Each row comes from the steps of one walk. Every step used is in the known rows, and no mark comes twice. Write the walk behind each row, first mark first.
Known rows:
gukaz, gepadi, zakom: 24 105 206 -82 41 102 236 -70 210 260 -40 -36 52 289 68 78 39 324 328 184 208 4 319 42 69 -71 -213 65 62
bala, zakom, gepadi, gukaz, bili: -43 -15 115 227 43 -281 163 -176 10 250 -57 -190 70 63 -219 55 -82 78 190 205 275 -120 273 -126 138 49 -47 -81 131
bevopud, rugi, gepadi, zakom: -184 358 122 -138 13 -34 34 -16 163 199 -78 196 -10 274 -90 198 133 128 358 235 -16 -98 111 -63 243 -95 -368 34 -47
gukaz, bala, zakom, bevopud, rugi: -158 -105 -123 82 -11 -193 281 -97 29 122 -63 -142 -148 337 -73 292 26 -16 293 164 206 43 164 -16 -125 -91 62 274 -241
gukaz, bala: -173 142 58 -70 -104 -26 292 -29 134 133 65 -40 -5 375 -51 178 37 137 302 197 126 124 94 163 68 -11 171 226 -154
gukaz, gepadi, rugi: -82 211 259 -96 10 119 216 -117 2 252 -17 -130 76 180 35 -89 144 273 306 72 325 127 88 -152 47 -34 2 96 161
zako, zakom, bevopud, rugi: -78 89 -20 58 -1 70 250 21 55 194 111 124 -49 81 119 339 38 221 189 59 86 -361 96 -14 -86 -83 -105 523 -83
bevopud, rugi, zako: -154 410 215 -57 -102 123 11 -11 144 353 0 39 62 268 -95 106 44 120 126 104 32 -59 193 29 211 2 18 142 -265
bili, gukaz, gepadi, zakom, bevopud, rugi: 51 145 177 -36 49 -163 245 52 -6 173 -149 -40 -10 100 63 56 251 228 167 319 151 -201 234 116 -10 -385 -193 181 80
bili, gukaz: -49 392 196 74 -119 -211 177 116 -82 108 18 54 109 43 -55 -68 225 155 145 299 131 -253 112 299 149 -198 126 149 89
rugi, zako, zakom, bevopud: 51 296 150 60 -187 223 84 70 201 279 155 -8 29 145 33 183 -205 207 45 -13 213 -264 201 12 150 19 174 368 -114
bevopud, rugi, zako, zakom: -116 396 179 -51 -70 149 29 39 224 380 35 121 42 234 14 148 19 119 88 141 -20 -136 155 -34 181 -80 -37 235 -227
gepadi, zakom, bevopud: -75 35 117 27 -98 -77 315 -114 60 119 -86 -71 5 205 -12 402 7 231 319 111 234 -256 348 95 -79 -1 -180 200 -142
bili, gukaz, gepadi, zakom, bevopud: 81 148 186 17 8 -154 270 51 -3 134 -100 -54 15 77 52 21 213 251 184 285 206 -221 231 146 6 -330 -120 180 144
gukaz, bala, zakom: -149 41 -41 85 -75 -190 246 -29 115 151 -20 -95 -75 369 -63 153 -29 -32 316 225 200 80 149 73 0 -52 127 140 -149
gepadi, zakom, bevopud, rugi, zako: -92 79 157 -11 -83 -27 250 -115 125 221 -151 -69 -14 240 -13 420 -2 171 247 109 168 -226 367 15 -48 -48 -230 185 -258
bala, gukaz: -224 211 241 -72 -166 -95 150 -67 -240 152 116 -120 234 158 -45 133 -27 150 161 108 293 -357 -70 174 239 49 217 -53 55
bili, gukaz, gepadi, zakom: 66 238 233 -4 -5 -156 222 84 58 160 -91 -13 59 108 74 -61 215 219 201 354 159 -168 233 183 78 -344 -120 85 169
bevopud, rugi, zako, zakom, gepadi, gukaz: -151 297 251 -52 8 82 47 -32 225 443 -61 22 84 157 -18 185 33 165 17 166 2 -156 190 -97 217 -107 -105 187 -149
gukaz, bili: 45 391 276 15 -105 73 243 -54 88 134 258 49 5 275 -136 -46 -134 200 265 106 26 78 96 97 143 158 22 31 -38
gepadi, gukaz: -295 316 436 18 43 -89 231 -54 47 215 -38 -169 216 109 -101 -14 131 231 154 183 160 -189 183 161 87 3 6 28 -4
gukaz, bala, zakom, gepadi, rugi: -142 -97 -34 70 -52 -233 271 -147 58 198 -109 -167 -45 282 -95 217 -4 11 278 234 281 153 131 -127 43 -66 123 101 -34
zakom, bevopud: -62 38 -18 49 -88 42 294 -123 -157 51 128 -106 14 116 -157 268 41 313 269 -67 301 -268 199 93 -44 175 85 404 -119
zako, rugi, bevopud: -98 373 253 -127 -144 -19 77 -42 -85 170 10 -125 127 246 21 72 -24 438 226 125 119 -240 99 31 443 94 201 157 -76
gukaz, gepadi, zakom, bevopud: 52 -34 124 -71 59 112 290 -114 126 199 -52 -117 -14 250 41 199 35 345 326 98 274 -72 340 -14 -37 -69 -238 191 23
bevopud, rugi, gepadi: -187 408 94 -140 27 19 -10 -18 90 171 38 193 12 239 -149 102 150 150 326 169 -12 -74 33 -37 282 -21 -233 107 -26
gukaz, bala, zakom, gepadi, rugi, zako: -109 -51 6 71 -103 -187 229 -134 123 248 -121 -209 -34 288 -104 196 -59 1 222 201 294 165 163 -160 82 -72 183 103 -60
zako, rugi: -175 456 270 13 -173 -4 110 -114 -55 181 -19 -108 271 243 -92 127 145 348 189 93 105 -192 124 127 422 88 215 262 56
gepadi, rugi, bevopud: -201 296 287 -143 -152 -75 205 -53 -113 191 -3 -86 -28 99 73 -49 2 212 343 90 339 -27 -25 -207 70 61 147 -17 -108

Write each row's walk:
-215 411 273 -132 100 -24 42 -36 126 191 -10 102 9 210 -133 47 139 150 263 207 -57 -51 20 -94 251 -73 -322 13 1 : bevopud, rugi, gepadi, gukaz, bili
-89 98 -4 102 -32 -368 265 65 -72 92 -122 -76 -81 152 -16 101 209 -3 162 345 142 -156 121 138 -49 -370 52 236 -57 : bili, gukaz, bala, zakom, bevopud, rugi
8 175 236 -75 -11 223 196 -79 82 310 -24 -167 18 146 104 3 22 272 205 1 361 55 105 -251 23 -86 37 246 119 : gukaz, gepadi, rugi, zako, zakom, bevopud
-88 104 25 -6 -52 117 183 -114 -77 189 38 -109 -25 166 -148 315 44 246 154 -64 193 -229 229 -16 -10 75 11 396 -266 : zakom, bevopud, rugi, zako
-19 323 277 -9 -17 -153 235 53 -99 173 -83 -66 69 28 56 -172 284 190 170 286 259 -87 71 53 77 -322 42 110 229 : bili, gukaz, gepadi, rugi
-88 128 229 7 -151 7 139 -216 -3 333 -85 -148 186 31 -200 163 16 285 117 64 366 -2 170 -236 314 115 173 71 160 : zakom, gepadi, rugi, zako
-154 7 249 -3 58 -120 201 -200 23 287 -69 -166 233 12 -233 178 87 381 95 173 230 -165 263 7 282 81 -16 65 171 : zakom, gepadi, gukaz
-61 146 -44 17 33 81 175 40 92 149 118 162 -76 86 89 343 12 228 239 71 86 -363 39 -86 0 -88 -190 481 -15 : zako, zakom, bevopud, rugi, gepadi
-176 217 142 -51 101 -134 95 -19 109 37 -45 -76 -27 177 -166 90 10 155 324 179 220 -97 28 -83 209 -88 -195 66 180 : rugi, gepadi, gukaz, bala, zakom, bevopud
17 274 286 46 -109 164 40 30 290 400 39 -51 144 95 -9 132 -187 256 -37 105 170 -215 223 -45 313 -22 113 199 36 : rugi, zako, zakom, gepadi, gukaz
-62 386 140 -97 -77 -28 18 25 231 55 15 176 21 236 -106 137 -36 210 444 208 141 -128 111 10 360 -10 -289 -38 186 : rugi, gepadi, zakom
-319 187 381 -45 58 -138 293 -57 112 205 -106 -223 110 234 -39 83 122 171 168 247 129 -32 143 155 25 -109 21 88 -83 : gepadi, gukaz, bala
-26 82 40 103 -61 -388 227 58 -18 112 -111 -75 1 119 -56 45 162 35 160 401 183 -111 134 132 84 -317 111 143 82 : bili, gukaz, bala, zakom, gepadi
-127 552 227 -49 -133 21 -26 -65 4 89 -8 -8 214 232 -134 93 104 358 288 109 110 -169 9 1 596 61 81 202 258 : zako, rugi, gepadi
-85 2 158 -99 -80 -93 190 -203 -96 250 -43 -132 72 9 -124 142 3 374 234 118 357 -53 110 -269 270 141 79 15 98 : zakom, gepadi, rugi, bevopud
-104 130 90 -52 94 5 207 -141 -94 70 32 -53 -80 136 -161 254 81 260 248 12 125 -189 101 -119 6 20 -231 293 -83 : zakom, bevopud, rugi, gepadi, gukaz, bili
-56 198 66 117 -77 -369 238 110 -24 86 -91 -44 -32 166 -27 6 174 -12 189 384 163 -117 105 203 29 -331 133 138 21 : bili, gukaz, bala, zakom
-110 145 49 26 81 29 193 27 86 163 67 86 -47 50 101 310 36 232 187 99 73 -373 51 -88 -18 -141 -230 445 7 : zako, zakom, bevopud, rugi, gepadi, gukaz
-173 453 288 -95 65 -38 15 19 130 73 36 45 114 125 -173 -34 39 246 308 184 156 -155 32 3 360 -16 -169 -21 252 : rugi, gepadi, gukaz
-3 74 21 69 -37 34 175 -1 169 275 116 137 91 33 44 261 -45 310 167 173 124 -279 133 -27 204 2 -28 325 164 : zako, zakom, gepadi
28 431 216 44 -198 223 33 119 291 339 157 57 98 192 47 72 -203 167 69 67 142 -185 183 59 254 9 193 235 -71 : rugi, zako, zakom
-102 -119 -84 81 -42 -211 252 -114 96 192 -60 -140 -46 303 -123 233 -36 57 273 226 228 85 188 -18 75 -37 115 148 -53 : gukaz, bala, zakom, gepadi
-182 465 355 10 -219 87 129 -21 96 331 -39 -60 114 97 83 30 -12 90 158 43 312 -22 7 -213 102 -45 206 137 23 : gepadi, rugi, zako, zakom
-133 50 159 -6 -87 -83 219 -241 -72 266 -74 -100 182 -1 -183 196 109 311 209 108 345 -20 133 -201 238 139 97 84 199 : zakom, gepadi, rugi
-31 253 68 -73 -38 -12 85 -22 141 8 -4 105 -28 197 -133 254 -34 242 420 113 210 -204 133 -39 247 4 -301 90 135 : rugi, gepadi, zakom, bevopud
-29 141 241 -191 26 106 203 -72 -8 246 2 -142 -28 179 108 -121 46 333 319 86 334 99 72 -215 80 -22 -13 36 62 : gukaz, gepadi, rugi, bevopud
-130 31 114 -19 -56 -86 300 -131 67 172 -131 -37 -20 237 -34 437 74 191 319 122 160 -238 336 27 -99 -48 -285 203 -229 : gepadi, zakom, bevopud, rugi
61 6 157 -107 61 165 214 -107 168 284 -91 -116 -29 272 51 200 17 319 247 100 231 -29 354 -76 -8 -110 -260 177 -59 : gukaz, gepadi, zakom, bevopud, rugi, zako
-272 416 229 -141 102 -37 10 -30 106 202 -45 105 42 191 -124 69 191 160 265 211 -7 -113 52 -60 255 -89 -289 56 -2 : bevopud, rugi, gepadi, gukaz
-39 99 13 133 -66 -372 276 73 -76 60 -79 -96 -70 134 -20 71 168 5 172 335 199 -159 131 160 -43 -327 133 225 4 : bili, gukaz, bala, zakom, bevopud
-215 362 261 -124 71 -54 75 10 176 56 -4 -1 38 215 -125 22 33 202 306 221 140 -27 -5 -8 317 -79 -165 26 181 : rugi, gepadi, gukaz, bala
-117 104 -61 -51 21 38 149 -105 -109 42 52 6 -61 139 -177 316 114 266 296 -11 175 -233 108 -71 56 53 -151 377 -97 : zakom, bevopud, rugi, gepadi
20 -39 118 -92 95 108 269 -128 116 232 -76 -105 -41 262 45 215 78 331 304 118 218 -60 327 -56 -48 -99 -308 203 -26 : gukaz, gepadi, zakom, bevopud, rugi
